Each row was made from one walk, in order. Every step used is in the known rows, and no mark comes twice. Write each row's walk.
In the rows, 100 means zero.
Known rows
s, e: 128 96 79 36 113 107 90 91 90 101 113 97 123 102 109 99 84 101 89 110
 112 92 93 80 96 117 107 114 122 96 94 89 104 92 73 91 109 130 107 69 98
 50 86 92 93 113 123 134 91 92 114 123 101 87 67 65 94 90 107 99 97 105
 105 98 89 104 116 110
m, e, j, k: 80 109 99 78 127 107 89 107 98 88 120 94 117 131 103 121 107 86 101 93
 94 107 104 89 78 110 130 120 77 102 78 98 104 107 89 114 90 113 115 92
 80 106 108 95 84 104 141 112 87 124 115 70 104 78 70 45 94 125 100 111
 93 87 92 94 97 50 76 89
q, e, j, k, r: 59 102 103 71 120 126 111 113 112 91 82 109 96 143 90 124 114 83 105 119
 103 95 88 81 88 106 115 123 90 88 96 109 89 100 81 104 111 95 107 102
 82 117 95 98 121 92 129 107 75 124 111 66 105 80 79 101 113 124 82 93
 92 85 103 62 99 110 90 87
k, g, u, s, e: 117 94 102 78 105 122 128 74 108 94 95 105 141 87 143 87 90 116 117 88
 144 108 82 144 108 105 94 113 96 124 136 122 85 99 92 86 96 113 105 121
 108 115 83 117 106 133 46 120 87 74 97 98 128 120 128 84 89 89 115 83
 126 88 77 89 86 85 115 95
q, u, s: 103 109 84 162 79 82 120 81 77 142 68 77 116 93 54 104 97 92 117 97 104
 108 96 95 104 112 70 121 99 79 116 92 99 105 103 100 116 105 77 85 104
 90 96 93 112 78 82 96 99 75 78 135 127 104 147 113 148 94 104 93 119
 115 112 117 86 129 128 91
s, e, m: 111 89 99 28 121 113 94 108 84 103 121 79 108 67 108 97 92 90 95 117 118
 94 126 77 96 110 108 132 108 109 80 81 103 94 83 98 105 118 106 65 96
 59 89 134 86 119 121 139 83 75 109 112 115 75 65 73 93 104 98 84 96 117
 110 86 100 101 105 101
j, k, r, e: 105 72 129 108 103 100 89 137 98 73 126 116 83 138 94 123 106 90 74 61
 53 99 80 83 93 104 104 106 109 98 98 121 84 114 108 113 83 72 91 101 79
 102 129 108 103 64 127 81 83 118 105 96 83 98 56 135 85 100 94 104 86
 103 97 84 82 110 53 115
j, e, q: 100 105 134 105 82 120 101 110 94 102 94 107 122 116 82 101 96 68 84 142
 89 89 108 81 96 100 114 76 85 95 99 87 112 85 124 88 92 119 103 76 73
 106 113 91 68 92 135 81 100 93 126 77 89 84 60 154 85 120 107 119 96
 100 107 111 112 89 130 104
q, u, g, k, r, e: 91 90 98 121 84 90 124 82 107 97 89 115 116 103 82 82 90 102 109 80 89
 117 100 89 112 87 97 96 97 92 98 112 92 86 95 103 113 103 112 110 126
 126 102 106 121 85 80 85 94 61 94 112 74 123 145 128 142 108 99 85 109
 94 95 124 109 122 62 92
g, k: 120 108 136 143 109 93 106 58 105 84 96 102 113 85 85 112 106 105 83 65
 92 99 95 111 94 111 112 98 121 99 89 107 109 26 81 114 96 132 116 86 95
 85 91 113 103 98 115 92 106 79 108 111 92 73 53 104 88 116 121 105 111
 102 86 114 102 132 64 121
s, e, q: 113 97 142 31 80 114 84 89 89 100 119 98 115 90 100 100 89 103 93 142
 114 97 98 84 95 115 112 70 115 92 89 83 101 90 101 79 90 122 112 74 99
 61 85 88 85 127 116 137 89 102 114 106 105 94 62 74 100 98 103 100 98
 98 105 102 104 104 114 105
u, g, k, r: 96 84 102 137 118 114 117 77 138 58 116 114 98 82 157 89 98 114 92 54 85
 111 126 97 113 98 109 92 104 109 87 116 99 61 90 108 94 110 130 127 120
 107 91 114 113 90 84 82 89 75 114 105 97 103 48 125 69 116 107 97 109
 90 93 105 115 109 61 111
u, s, e, q: 104 100 123 77 70 101 90 96 90 127 98 75 103 88 91 110 99 111 120 126
 108 108 117 95 92 146 77 92 105 83 103 77 109 95 107 80 85 116 91 73 90
 47 80 85 80 98 89 122 103 105 102 120 158 107 64 106 96 88 124 98 130
 113 115 95 95 107 139 93
s, e, j, k, g: 95 95 99 23 120 118 93 98 101 92 122 101 128 127 128 113 91 96 119 118
 106 107 85 85 93 108 123 127 101 98 85 94 93 93 82 89 107 115 120 110
 88 85 102 104 95 135 108 141 81 128 117 89 112 95 84 69 110 103 101 88
 91 81 84 65 88 65 80 99
e, s: 106 110 107 148 107 107 102 70 81 125 76 88 84 51 155 121 113 121 99 106
 99 98 105 98 104 126 89 132 132 93 96 85 93 83 105 88 95 104 102 84 86
 56 104 95 90 97 104 113 114 111 109 105 122 81 56 129 84 113 121 90 91
 101 114 94 111 119 107 136
u, q: 106 133 74 165 60 85 85 98 96 96 89 79 110 91 107 100 100 98 91 81 108
 99 117 85 108 99 95 58 116 88 110 89 93 110 124 111 145 129 96 84 104
 84 86 82 93 95 98 94 92 108 111 108 104 89 71 104 88 55 86 108 98 101
 110 115 106 106 172 118
j, e: 116 104 73 109 114 114 109 111 96 103 89 105 129 129 91 100 91 67 78 109
 85 83 103 78 96 105 110 119 91 102 103 94 113 87 95 98 108 128 98 70 70
 96 114 96 77 77 142 79 100 81 126 95 86 78 64 145 81 113 111 117 96 105
 106 107 100 88 133 109
g, e, j, k, r, u: 82 115 97 70 118 103 100 112 120 99 88 85 85 131 87 112 107 106 108 107
 90 100 95 107 94 101 114 113 86 118 81 116 117 103 91 109 82 90 107 122
 87 126 110 98 94 109 106 101 108 130 105 91 94 85 104 53 106 125 100
 103 96 99 98 100 107 17 73 94
r, u, s, e, m: 115 104 74 107 104 72 92 105 81 143 102 83 98 79 70 81 98 108 132 100
 112 103 111 113 105 99 65 122 92 92 100 70 121 124 91 104 98 94 82 98
 109 79 107 105 86 90 78 85 144 103 74 133 113 130 150 104 119 84 111
 105 116 115 100 118 91 123 98 92
q, u: 110 111 81 155 93 88 122 75 74 125 80 90 123 95 63 99 93 84 94 96 108 99
 84 87 105 88 92 116 106 88 110 100 91 104 98 104 121 111 87 89 108 101
 102 97 120 92 100 97 91 72 87 130 91 90 144 97 147 102 87 96 96 106 105
 121 88 126 110 100
e, r, u, g: 89 83 60 139 135 74 94 100 111 101 130 106 34 65 118 79 101 109 93 109
 85 90 125 98 109 70 95 106 92 108 90 85 102 118 99 98 90 50 95 144 131
 109 121 111 112 97 79 69 121 97 85 124 92 111 113 126 87 114 91 109 85
 100 95 107 115 107 91 94
u, q, e, j: 70 140 73 110 62 100 92 106 109 98 66 87 110 118 92 105 109 95 113 115
 122 102 114 81 100 103 104 64 99 79 108 89 93 108 109 105 157 129 106
 87 100 105 74 78 103 101 104 104 86 123 115 72 106 93 90 99 111 69 80
 98 100 86 110 92 117 104 169 96
k, r: 103 87 79 142 119 110 98 110 109 79 122 100 48 72 102 97 101 98 59 80 95
 81 113 93 98 107 90 104 118 124 116 137 77 102 105 109 71 62 94 103 106
 94 80 101 113 99 113 99 81 99 95 147 119 75 45 104 70 94 84 115 95 124
 128 89 75 82 139 112
e, q, u, g: 82 106 160 146 54 107 112 73 88 105 102 96 117 77 100 93 100 95 105 130
 110 110 106 85 110 83 106 53 92 83 96 86 91 105 135 86 96 108 108 112
 116 114 104 94 105 109 80 94 86 87 102 94 96 107 106 121 129 118 83 98
 97 88 100 123 121 118 98 95
k, r, u, s, e, q, y: 100 79 98 115 86 90 88 118 106 108 114 100 40 75 68 75 107 112 99 106 96
 97 111 106 100 108 62 79 101 103 118 119 90 121 133 94 66 42 80 98 113
 113 78 92 102 98 81 93 121 122 73 144 117 130 118 105 101 76 92 115 112
 132 120 84 84 98 124 89
g, u: 122 123 88 143 105 99 119 80 88 110 68 105 130 76 129 113 100 105 91 83
 117 92 72 147 111 78 107 110 105 123 110 106 108 87 89 109 99 131 91
 101 103 101 102 96 110 101 90 103 110 68 85 82 92 81 155 88 83 114 109
 99 97 105 105 125 98 98 103 108
r, e, j, k, g, u, q: 69 119 98 66 69 89 88 125 103 90 97 116 129 141 107 105 106 106 128 102
 103 112 72 95 99 89 120 97 81 107 97 104 87 120 103 105 112 120 112 106
 91 117 126 96 83 99 97 88 100 134 119 58 89 117 114 145 108 105 96 100
 102 74 88 86 112 44 81 92
m, e: 113 103 85 79 121 101 93 93 93 87 120 95 119 107 92 99 96 93 74 84 110
 96 112 86 81 118 117 105 93 106 95 101 104 107 81 111 90 124 106 62 93
 85 90 94 85 94 142 109 90 88 115 104 98 79 54 38 80 110 104 119 103 102
 101 121 97 83 110 98

Which walk is each row?
67 108 110 61 119 129 124 98 110 93 70 115 130 144 107 119 110 88 119
 119 121 102 73 105 92 94 122 124 83 94 103 108 93 98 77 98 120 112 111
 112 85 134 99 105 122 105 105 110 76 113 111 43 99 91 115 93 119 127 88
 83 96 71 84 65 105 111 77 84 : q, e, j, k, g, u
100 84 60 146 122 95 100 112 116 87 127 114 53 78 114 70 97 109 85 72 94
 93 115 103 115 78 80 96 103 120 111 124 89 125 104 109 75 52 97 137 129
 122 99 98 116 92 83 72 111 103 82 143 92 119 104 115 86 91 82 118 93
 109 112 108 87 91 101 104 : k, r, u, g
101 72 150 121 103 104 96 125 111 78 121 112 78 127 105 109 105 97 90 72
 56 107 92 104 103 86 101 83 96 97 91 113 103 119 121 107 74 59 96 139
 94 133 131 107 107 81 97 73 99 120 93 87 71 117 95 106 95 104 92 102 85
 95 86 104 95 108 32 110 : j, k, r, u, g, e, q
97 127 93 110 71 92 107 101 102 107 48 106 106 88 107 109 105 107 100
 107 115 95 89 144 110 82 102 70 103 108 115 104 109 93 105 102 130 116
 88 100 109 120 85 88 114 105 80 107 105 73 84 53 85 96 178 88 95 83 102
 85 101 97 109 119 118 119 136 91 : g, u, q, e, r
99 95 95 101 121 121 112 129 90 104 96 88 114 94 89 98 99 55 86 116 91
 85 135 74 95 96 110 138 76 114 89 86 115 89 103 105 106 115 96 66 68
 104 116 137 69 84 140 84 93 64 121 85 100 66 63 152 79 127 105 103 95
 118 113 96 109 86 123 100 : j, e, m
114 81 73 29 124 83 78 104 96 111 127 105 63 84 88 85 86 110 94 133 98
 87 102 93 96 100 99 108 113 101 90 84 107 101 80 86 93 77 99 98 115 72
 99 100 100 120 104 121 113 97 92 129 94 105 112 75 104 94 105 99 89 108
 100 98 98 107 102 94 : s, e, r, u
110 74 88 25 124 85 84 96 110 99 125 112 69 85 103 81 85 117 102 122 89
 99 111 97 99 99 103 100 111 99 80 86 113 81 77 87 94 82 111 109 122 81
 99 107 101 118 95 116 117 88 95 115 87 115 113 82 102 99 115 92 95 98
 89 102 111 113 73 93 : s, e, r, u, g, k
105 88 160 104 88 88 91 87 115 95 107 109 63 76 50 93 106 121 101 86 83
 103 106 132 93 115 85 69 115 104 95 121 106 39 102 103 62 75 109 106
 109 105 81 104 100 111 90 94 122 95 81 123 100 111 99 107 104 94 124
 103 121 112 96 111 96 125 62 104 : g, k, r, u, s, e, q
97 96 141 78 79 107 89 85 94 84 119 93 113 97 84 92 110 91 78 118 114
 104 113 78 76 118 117 59 80 90 93 96 98 111 133 93 85 115 104 43 90 107
 77 92 79 104 132 112 93 109 116 79 95 95 56 43 87 114 93 121 105 109
 101 96 118 86 110 85 : m, e, q, y
100 85 64 119 122 96 102 115 123 85 118 110 53 86 106 67 96 115 86 78 93
 93 118 107 113 84 82 92 101 124 107 128 96 124 100 107 72 54 99 135 128
 126 96 98 113 94 83 76 113 102 84 139 86 120 108 96 87 93 86 115 97 111
 112 115 94 74 97 100 : k, r, u, g, e
93 128 77 134 79 71 87 112 91 118 80 103 111 127 68 87 106 98 126 95 106
 107 87 106 110 70 87 75 91 74 103 78 111 133 107 115 141 102 93 116 107
 128 115 81 104 89 89 68 134 134 87 85 65 131 168 105 136 70 82 107 90
 82 85 118 107 133 98 99 : r, u, q, e, j, k
93 121 82 122 81 79 93 106 98 110 89 106 117 129 77 77 104 99 129 94 117
 110 87 110 111 69 87 74 87 79 111 86 102 137 107 108 141 97 98 128 112
 139 112 90 106 101 76 69 124 132 90 83 67 141 166 102 136 67 81 103 94
 75 73 112 104 126 96 97 : r, u, q, e, j, k, g
115 139 87 152 66 89 105 91 92 110 55 96 130 78 124 110 101 108 101 81
 115 99 85 148 117 79 101 71 107 114 116 102 109 95 112 110 127 135 90
 102 107 108 91 84 104 105 76 101 113 77 85 69 88 94 169 89 89 76 104 93
 100 101 107 132 109 99 138 107 : g, u, q
100 72 139 106 101 102 88 131 97 83 114 116 73 123 108 128 110 100 81 70
 50 102 83 87 95 113 98 111 114 95 95 116 83 107 114 106 78 64 91 100 75
 97 132 107 99 67 123 86 91 124 105 91 87 100 58 145 86 103 102 97 86
 102 100 79 87 115 48 123 : j, k, r, e, s
104 92 138 32 70 109 95 84 90 108 110 101 128 97 99 91 84 103 109 142
 112 109 100 79 103 104 107 69 107 83 89 82 101 97 105 76 101 121 113 89
 112 80 90 89 96 125 97 134 86 88 107 100 94 113 106 79 128 98 101 87 98
 93 102 109 110 113 96 93 : s, e, q, u, g
93 100 67 149 104 60 78 108 102 108 118 95 25 65 81 85 105 107 91 116 88
 86 122 105 105 76 87 80 102 101 100 86 101 117 115 102 103 48 84 126
 126 108 110 101 106 102 84 75 124 109 79 127 92 106 126 117 97 84 90
 111 84 107 102 109 111 107 129 97 : e, r, u, q
121 115 90 92 88 98 113 92 88 132 58 94 128 83 116 116 97 117 119 97 112
 102 82 153 108 111 87 116 102 112 113 97 120 85 86 95 95 129 84 90 97
 79 91 89 97 99 74 121 119 70 78 85 125 103 171 87 90 98 130 87 123 111
 111 116 94 101 115 92 : g, u, s, e
92 98 95 67 98 110 99 102 100 118 101 79 113 114 114 117 100 107 140 109
 105 116 106 97 92 142 86 132 93 89 103 87 101 97 92 87 98 108 101 99 85
 67 90 98 87 107 81 125 94 122 105 110 165 110 79 101 103 90 122 90 127
 99 96 67 84 77 116 87 : u, s, e, j, k, g
90 106 90 64 122 130 123 73 129 75 111 90 122 110 131 83 96 109 106 105
 147 101 99 104 99 105 120 116 88 134 114 129 81 104 88 90 96 109 125
 126 103 130 86 120 99 146 71 114 72 107 128 106 121 93 60 55 93 114 96
 97 111 79 75 80 103 18 113 97 : k, g, e, j
115 76 123 149 118 95 93 124 95 86 125 112 77 124 93 117 106 88 80 56 57
 98 82 103 102 87 94 108 108 95 100 114 92 117 112 116 83 58 84 125 88
 117 132 107 113 74 112 73 100 121 86 108 76 104 95 115 95 95 89 107 80
 105 90 96 74 128 46 118 : j, k, r, u
77 84 75 69 127 99 111 102 115 98 93 117 66 109 86 85 102 100 94 128 107
 88 111 86 99 89 98 107 91 89 101 92 103 114 77 93 113 75 98 107 117 113
 96 106 126 83 104 84 101 88 99 92 82 108 109 110 108 118 88 97 93 90 97
 94 120 152 96 80 : q, e, r, u, g
96 68 140 104 108 103 90 145 96 73 128 108 76 120 92 121 110 85 78 66 56
 99 96 82 93 100 104 116 99 104 92 117 84 117 112 117 82 66 92 100 78
 106 129 127 100 68 125 84 79 109 102 91 88 92 55 139 83 107 90 98 86
 111 100 78 85 108 47 112 : j, k, r, e, m
116 124 90 149 90 95 119 87 88 128 54 92 123 74 119 119 106 115 113 85
 111 100 85 156 109 103 86 117 98 116 117 100 117 88 95 104 94 127 79 97
 97 89 96 92 101 90 72 102 118 72 75 87 127 95 161 103 85 103 126 94 121
 113 112 121 95 100 119 96 : g, u, s
95 100 98 26 93 112 94 101 104 94 96 101 135 125 131 107 97 98 130 118
 109 115 78 98 98 103 119 105 95 93 92 96 96 95 110 87 127 118 112 97 90
 109 91 99 96 136 90 143 91 131 110 63 103 111 131 61 113 84 98 80 95 87
 83 54 100 66 90 89 : s, e, j, k, g, u, q, y
